What can hang from each mark
J93: J309 J462 J542
J309: J584 J736
J736: J462 J542
J462: J36 J93 J584 J736
J584: J542
J542: J36 J93 J584 J736
J36: J309 J462 J542

Known rows, with every way that one mark hangs from another
J542{J36 J736{J462}}: 29,30,-31,-37,-153,-109,-109,-308,-222,-214,-7,157,7,204,-6,48,-47,357,-185,-179,-17,83,-312,-150,-230,54,394,40,131,310,139,-148,174,-20,150,-35,-264,-112,43,-144,-111,-251
J462{J36{J309} J584 J736}: -63,-9,46,-65,378,-258,-105,-72,-62,293,26,-457,-192,49,145,174,-96,-88,161,7,253,-291,122,64,210,-205,-350,369,-301,24,-177,134,-383,-196,-65,-234,-283,26,-30,-250,245,-157
J93{J462{J584}}: -252,17,-107,80,-184,-105,134,53,6,23,-5,1,56,108,79,87,-175,-66,-68,48,82,-211,-45,8,-123,-36,-50,-109,-414,55,254,-169,-17,51,262,332,76,-168,63,-152,-92,242
J542{J36 J93{J309} J736}: 453,-307,19,-116,-39,-141,-9,-212,-214,-330,141,20,248,-110,-142,111,-221,115,-295,-96,-432,354,-8,-134,-443,192,306,9,197,415,57,-216,125,-246,-263,106,-39,-48,-124,-73,82,-247
J584{J542{J36{J462} J93 J736}}: 217,-14,89,-226,159,132,-99,14,25,-143,74,-54,332,-64,-148,-159,40,67,-157,-23,-191,451,-15,-134,-133,-94,351,26,354,325,-45,-6,335,-59,-52,-81,-78,-64,-145,-63,37,-114
J462{J584}: -124,-32,-107,-53,-106,-166,0,-189,-107,-116,-16,5,237,-51,156,136,-140,-146,-71,-31,133,-92,-84,-144,-135,-44,-149,-3,-522,159,92,-19,-55,-62,69,259,52,-156,6,-107,-15,-10
J309{J584{J542{J36 J93}} J736}: 199,-116,76,-112,107,-27,-146,-213,46,-267,-45,-94,236,32,-193,73,53,-318,-324,107,-147,151,177,-105,84,-179,132,-270,247,37,-5,150,144,125,-84,-118,152,107,-400,75,-370,72
J736{J542{J36 J93 J584}}: -103,-121,-63,42,-55,15,93,100,-140,-2,150,-198,-159,-137,-85,-29,16,-19,42,236,99,137,-8,-107,-26,92,-86,-315,217,-17,28,38,133,163,68,-110,-52,56,245,-106,-120,-227
J36{J309{J584 J736} J542}: 26,-54,0,-62,306,-280,30,-279,-93,-17,-117,-1,-146,250,-147,49,224,-14,-375,187,24,-279,-151,-106,219,-321,-105,-123,-59,-394,-132,89,-317,-100,314,96,-131,-42,-113,226,-256,28
J584{J542{J36{J309} J736{J462}}}: 302,93,123,-95,11,75,-142,-162,-247,-15,72,88,149,289,-111,10,13,357,-244,-87,-109,107,-325,-116,-87,-232,423,87,282,250,-15,100,92,-167,208,-318,-225,-72,-87,-117,8,-120
J309{J584 J736{J462{J36} J542}}: -158,-41,101,-119,-5,187,-112,-36,248,49,-101,-13,-209,92,105,-157,5,-79,136,-134,193,-416,13,-59,153,23,-124,-17,221,-262,154,114,10,115,38,110,-235,105,-44,17,-149,-70
J542{J93 J584 J736}: -116,-307,-180,-22,16,-177,15,-25,113,-370,59,-92,33,-211,139,-213,24,18,-24,-127,-115,130,-38,-158,-223,244,161,38,114,113,196,-34,73,-100,-51,-119,88,-132,-9,52,-104,-215
J736{J462{J36} J542}: -273,148,74,-198,24,357,23,79,4,228,-31,51,-170,-39,151,-134,-79,203,263,-127,322,-361,-151,-88,-36,184,-86,-41,98,-24,133,38,-16,98,61,59,-399,31,202,-81,173,-195
J309{J584{J542{J36 J93}}}: 199,33,52,-111,-60,60,45,-83,13,-148,-60,103,243,-49,-130,75,16,-97,-180,151,-75,256,-49,-181,245,-87,118,-167,71,161,-62,176,90,104,-10,-108,114,121,-363,69,-139,109
J584{J542{J36 J93 J736{J462}}}: 218,6,92,-173,44,217,-1,-104,-119,-228,111,111,258,23,-31,-106,-54,173,-239,-194,-273,272,-219,-111,-236,65,521,-127,423,472,61,126,250,-61,57,-226,-110,-50,-163,-48,6,-177
J309{J584 J736}: -112,-93,-55,-13,-8,-229,-168,-293,71,-258,-200,40,103,32,34,78,48,-298,-114,70,109,-173,109,-134,84,-73,-48,-108,-161,-249,127,-115,-15,130,-47,161,70,-23,-230,76,-427,55
J736{J542{J584}}: -317,-13,-78,72,-122,60,35,155,-15,40,-5,-38,-71,-131,138,-138,44,-37,200,128,343,-110,-76,-164,-2,82,-222,-197,-104,-294,12,11,26,181,68,-11,11,-74,316,-5,-123,-113
J542{J36 J93{J309{J736} J462} J584}: 46,-322,-20,316,-227,-171,33,129,-65,-234,107,-206,-250,195,-194,284,-123,-113,-217,97,-349,67,185,270,-199,117,133,-172,275,61,363,-348,74,127,-94,-41,122,160,69,-148,-149,108
J736{J542{J36 J93{J309} J584}}: 145,-240,27,94,-202,70,146,175,-175,-53,188,-125,-85,-128,-116,84,-103,-5,38,126,-89,192,-45,-14,-117,150,-94,-190,180,7,20,-12,84,34,-95,-23,0,117,265,-90,101,-186
J93{J309 J542{J36}}: 328,216,-29,-21,-343,-43,-38,-121,-316,-98,-127,303,409,-100,-203,274,-168,36,-80,103,28,178,-102,93,-165,51,67,-64,-229,83,-161,-33,-176,-86,-351,256,258,-54,-58,109,195,56
J36{J462{J93 J736} J542{J584}}: -442,214,-128,271,225,-89,86,138,176,223,-132,36,-610,78,73,-6,510,60,259,74,91,168,27,131,440,-130,-250,160,-109,-320,-321,-91,27,289,235,-196,-57,157,373,118,72,46
J462{J93{J309 J542} J736}: 138,360,-76,160,-68,28,-95,-124,-135,167,-56,311,71,-273,107,158,80,-75,284,0,-34,177,272,195,58,169,-160,58,-354,-23,-386,7,-28,21,-328,-21,327,74,57,209,106,111
J309{J584 J736{J462{J93} J542{J36}}}: 41,15,0,124,-247,71,-144,-292,-17,39,-1,166,-411,246,-204,92,156,-9,-36,30,-43,-71,112,-37,252,-28,-25,-168,197,-101,42,5,320,222,246,67,-119,211,168,-37,-370,31
J36{J462{J736}}: -293,238,-14,130,206,-91,-121,-42,54,21,-115,-40,53,-35,204,-17,141,-79,279,99,338,58,78,-33,148,-18,-134,153,-310,-220,-99,-258,3,206,-3,-50,-200,-23,88,-62,-24,-57
J462{J36{J309{J736} J542} J93}: 26,79,-116,-246,478,-148,-159,-236,-149,363,-53,-97,-654,153,-251,154,228,124,-203,113,-85,-265,257,43,137,-110,-161,7,126,-76,-114,-58,-212,-63,39,-62,-262,207,33,83,-4,-81
J584{J542}: -50,207,35,-130,71,191,-64,-30,-114,-14,-116,150,374,-97,133,-1,25,-83,-49,74,105,53,-65,-182,-86,-60,89,-182,-191,49,-55,33,29,135,-66,-93,88,-82,-150,60,-63,46
J736{J542{J36 J93{J462{J584}}}}: -9,-114,30,-19,-37,107,204,93,-119,155,271,-180,-49,-30,-164,-30,-198,-76,-113,197,-20,50,33,-58,-149,32,-10,-415,59,185,119,0,216,60,285,262,-89,-30,225,-198,-90,-57
J309{J736{J462}}: -247,47,-49,21,-10,-36,-162,-331,-128,-249,-89,84,-8,188,160,94,-36,-67,-114,-147,115,-277,-65,-51,-225,102,168,-150,-55,-27,316,-187,28,164,77,41,-173,-34,11,10,-302,-86
J36{J309{J584{J542}}}: 179,108,30,-36,45,-43,-62,-67,-67,28,-87,110,189,97,-50,59,95,73,-98,234,120,-113,-115,-190,339,-205,-80,84,-216,-211,-96,159,-191,-75,130,-132,19,52,-242,136,-56,181
J309{J584 J736{J542{J36 J93{J462}}}}: -4,-235,96,24,4,-22,28,-75,113,-20,123,-150,-95,83,-238,-88,-9,-228,-184,218,-30,-59,201,-70,48,-26,6,-432,307,-165,129,-64,209,167,168,179,2,47,-38,-11,-493,72

Rows
21,-63,197,-145,397,247,43,198,41,274,108,-269,-61,-363,213,-89,-169,-201,317,-45,69,-41,275,3,-109,208,-288,7,105,-41,-197,47,-95,-24,-364,-143,-232,130,20,-30,264,-334
J462{J36 J736{J542{J93{J309}}}}
-25,38,-15,85,-353,76,-106,128,72,-166,-228,103,52,8,50,65,-101,-19,192,-281,75,-266,-28,397,-140,134,-25,237,104,-125,160,141,-265,-80,-397,51,241,17,14,165,272,77
J93{J309{J736{J462{J36}}} J542{J584}}
-150,-8,142,35,306,32,85,292,80,586,170,-464,-313,125,74,-50,-133,-28,220,111,214,-390,157,154,122,-207,-347,90,-96,-147,-83,58,-175,-70,217,-40,-283,-28,205,-273,130,46
J93{J462{J36{J309} J584 J736{J542}}}
-183,26,-103,-153,144,9,-30,-228,5,84,-38,-30,-492,213,-19,119,97,-14,-157,-286,-123,-272,50,114,2,-51,-45,5,42,170,117,70,-2,45,164,164,-197,105,91,-20,73,-52
J309{J736{J462{J36{J542} J93 J584}}}
-237,129,-155,-98,-233,42,-31,86,175,-79,-217,156,50,-98,133,-263,52,279,267,-315,199,-141,-255,116,-19,183,171,266,189,15,78,291,-142,-145,-139,-51,157,-167,1,139,198,-41
J93{J542{J584 J736{J462{J36}}}}
86,126,-252,-132,16,-165,-181,16,46,297,-100,13,-387,-130,-188,-91,156,317,218,25,37,-60,198,139,211,113,-62,410,108,20,-98,202,-173,-296,-199,-172,114,133,32,108,200,-10
J462{J36{J309} J93{J542{J584 J736}}}
98,54,-80,-86,-125,63,-134,35,217,52,47,73,58,-18,-60,-132,101,52,38,-106,-126,329,123,-43,64,-140,15,360,-221,223,-76,25,386,-88,30,180,64,-22,118,-109,138,165
J36{J462{J93 J584{J542{J736}}}}
86,154,-2,289,-112,-23,-93,-6,185,82,-115,208,-211,-25,34,145,187,-22,331,51,-38,194,285,96,428,21,-289,436,-376,-197,-191,-262,110,117,-143,70,35,255,116,36,124,202
J36{J462{J93{J309{J584}} J736}}
200,-122,15,-221,56,112,39,-48,231,-241,-26,141,431,-197,69,-257,51,-58,-119,-116,-152,200,-62,-256,47,35,174,-14,105,105,-42,240,126,-108,-58,5,201,-103,-390,181,-106,51
J309{J584{J542{J93 J736}}}
143,79,73,-146,54,63,-154,19,-2,-71,-10,22,335,87,-155,-123,91,117,-146,31,4,372,-90,-123,-99,-219,283,117,199,167,-99,-67,283,-7,-30,-88,-96,-110,-80,-148,-19,-32
J584{J542{J36{J462} J736}}
-338,135,-25,252,388,-254,99,154,45,212,-65,-206,-409,239,28,-35,395,164,137,204,246,-96,-213,121,474,-357,-269,253,-123,-517,-292,21,-333,27,368,-295,-292,-7,281,90,168,-88
J36{J309 J462{J736} J542{J584}}
-489,73,43,309,67,75,129,319,124,279,51,-169,-240,3,247,-159,97,-126,319,133,299,-168,54,80,57,10,-158,-252,-87,-363,-24,-136,47,309,241,-232,-1,-86,322,-109,-232,69
J93{J462{J736{J542{J584}}}}
-260,81,-188,113,-284,-71,75,214,213,-66,-102,184,173,-69,38,-329,26,128,139,-58,126,-70,-106,150,-125,116,208,-34,23,-126,119,36,-52,-30,68,116,425,-317,49,130,-113,252
J93{J462 J542{J584 J736}}
108,-90,234,263,-157,75,188,260,-72,272,226,-158,-26,123,33,141,-230,-143,100,21,-46,23,34,207,-153,-136,-190,-79,-226,-13,-127,-138,48,22,76,131,23,-69,320,-286,91,82
J93{J309 J462{J584 J736{J542{J36}}}}
15,-249,-143,-89,335,-266,197,-42,-54,-100,107,-121,-184,4,-95,-198,193,267,-274,7,-168,-22,-289,-147,-38,-15,76,13,234,-82,-75,157,-225,-282,305,-151,-107,-159,45,212,66,-247
J36{J309 J542{J93 J584 J736}}
259,46,-2,6,-305,-81,-89,-117,49,-277,-214,298,470,-150,-38,55,-103,-247,-41,-25,36,-92,71,91,-49,35,-53,31,-211,-240,-69,119,-220,-136,-363,391,472,-67,-246,318,-50,229
J93{J309{J584 J736} J542}
120,-152,169,99,-224,141,33,209,19,-74,80,-60,318,187,9,98,-266,-296,-236,-129,-262,-105,96,178,-356,-192,21,-89,-194,74,167,-112,63,-31,-50,253,286,-150,-26,-135,-2,329
J93{J309{J736} J462{J584{J542}}}
66,2,85,-349,193,364,8,62,129,-102,42,48,224,-124,145,-274,-60,144,-50,-338,-173,44,-114,-105,-247,178,356,89,380,364,121,199,129,-117,-79,-199,-129,-39,-288,42,212,-175
J584{J542{J93 J736{J462{J36}}}}
-477,105,9,-31,475,-90,72,156,96,243,-185,-223,-384,6,265,-4,229,-84,209,-52,266,-137,-111,96,210,-102,-279,84,66,-231,-305,87,-348,174,-58,-384,-146,26,36,13,153,-202
J462{J36{J542{J584}} J736}
-283,139,158,-151,426,156,-97,93,52,387,-37,-259,-132,-244,275,-124,-5,-137,395,54,403,-159,173,-48,8,5,-293,-44,13,-196,-257,12,-74,128,-190,-239,-289,5,75,-118,54,-277
J462{J36 J736{J542}}
18,291,-220,-45,-105,-2,-176,-126,103,68,-155,314,51,-188,-157,-197,187,176,198,14,68,233,161,41,75,123,65,232,-183,26,-88,-120,222,-33,-95,303,153,-26,106,150,68,133
J36{J462{J93{J542{J736}}}}
-170,314,-324,109,-307,-82,-78,-62,-71,80,-156,299,-108,-200,-43,47,191,40,233,127,130,98,132,91,182,193,-97,-50,-283,-44,-75,85,41,121,-93,1,436,67,143,182,-43,188
J462{J93{J542{J584}}}
208,-40,172,-72,5,330,-2,-28,-56,-276,88,137,361,-51,113,38,-126,-161,-187,-244,-285,19,38,30,-290,107,250,-167,161,198,176,65,96,1,-152,-64,46,49,-197,131,98,6
J584{J542{J93{J309{J736{J462}}}}}
15,-227,-116,126,-211,-61,113,91,-39,-320,40,15,27,-151,120,137,-109,-69,67,-12,-163,75,28,-10,-131,314,-80,33,-101,22,226,-113,-107,-8,-224,-16,159,82,14,84,156,-48
J542{J93{J309} J584}
254,-367,49,-141,-28,47,157,197,360,-190,59,39,29,-125,-16,-170,-217,115,-35,-218,-405,-42,84,23,-183,285,133,226,244,142,286,-156,-26,-281,-233,294,63,35,-265,61,148,119
J542{J93{J309{J584} J462{J36}} J736}
-140,-43,-17,-60,-17,169,248,180,61,-86,-58,122,-337,79,124,90,-15,273,33,-326,-108,-181,-316,172,-2,237,-9,174,223,90,174,64,-278,-28,-40,14,-231,171,39,124,514,-138
J736{J462{J36{J542{J93{J309} J584}}}}
222,208,52,154,-255,-103,-26,22,-85,37,-57,51,352,-31,-116,190,-120,-83,173,56,102,278,-7,302,58,-174,-128,304,-343,36,-318,81,-105,-139,-282,269,161,-34,58,-26,380,83
J93{J309 J542{J36{J462{J584 J736}}}}
221,201,80,-84,82,8,-155,-135,-382,129,9,16,174,167,-188,223,10,100,-240,309,69,95,-114,-117,44,-287,142,-110,-53,114,-129,32,-49,-16,73,-284,-105,29,-120,-121,-42,-3
J584{J542{J36{J309}}}
107,-15,55,225,227,-262,70,-84,-114,98,111,-175,-292,222,-189,200,-3,44,-94,298,-98,-1,107,44,353,-106,23,-93,75,5,30,-92,-111,43,298,-249,-141,181,-142,-94,-214,85
J542{J36{J309{J584}} J93{J462{J736}}}
341,-180,119,-32,-155,113,155,7,-88,-54,171,83,90,-163,-154,50,-162,-33,-74,154,-124,185,8,-157,-17,143,-102,-165,69,27,-47,8,94,-68,-90,228,-14,123,40,-1,35,-104
J736{J542{J36 J93{J309{J584}}}}
-420,-66,-100,307,110,-94,162,244,143,-37,31,-161,-221,-58,217,-16,70,-154,194,43,29,-68,107,120,49,168,-19,-164,8,-109,202,-153,-24,275,138,-296,82,34,48,-38,-153,94
J542{J93{J462{J736}} J584}
186,20,152,116,-338,226,144,310,170,-30,-82,328,298,103,44,72,-101,-18,-42,29,-137,-44,-87,80,64,-13,19,4,-218,-135,118,-109,-31,44,-32,222,311,33,-180,45,29,497
J93{J309{J584{J542}} J462}
218,-74,48,-172,-81,-39,-79,-89,-99,-103,56,-102,433,47,-43,15,-105,-58,-274,-96,-115,280,-161,-145,-207,-288,144,37,-76,381,-106,202,178,-162,15,-11,85,-209,-85,-213,-21,-61
J462{J584{J542{J36 J736}}}
-84,27,135,227,123,-107,90,119,-144,418,237,-341,-205,244,-60,39,-89,-25,40,239,162,-149,18,104,80,-285,-209,-144,-180,-61,-122,-5,-16,19,428,-76,-198,-90,314,-338,-103,30
J93{J462{J584 J736{J542{J36{J309}}}}}
275,-352,5,25,-178,-19,215,94,240,-306,118,189,204,-111,13,-151,-195,76,-145,-153,-405,52,-4,-54,-218,274,218,90,87,92,255,-191,86,-235,-54,331,204,-85,-200,124,-7,147
J542{J93{J309{J584} J462} J736}
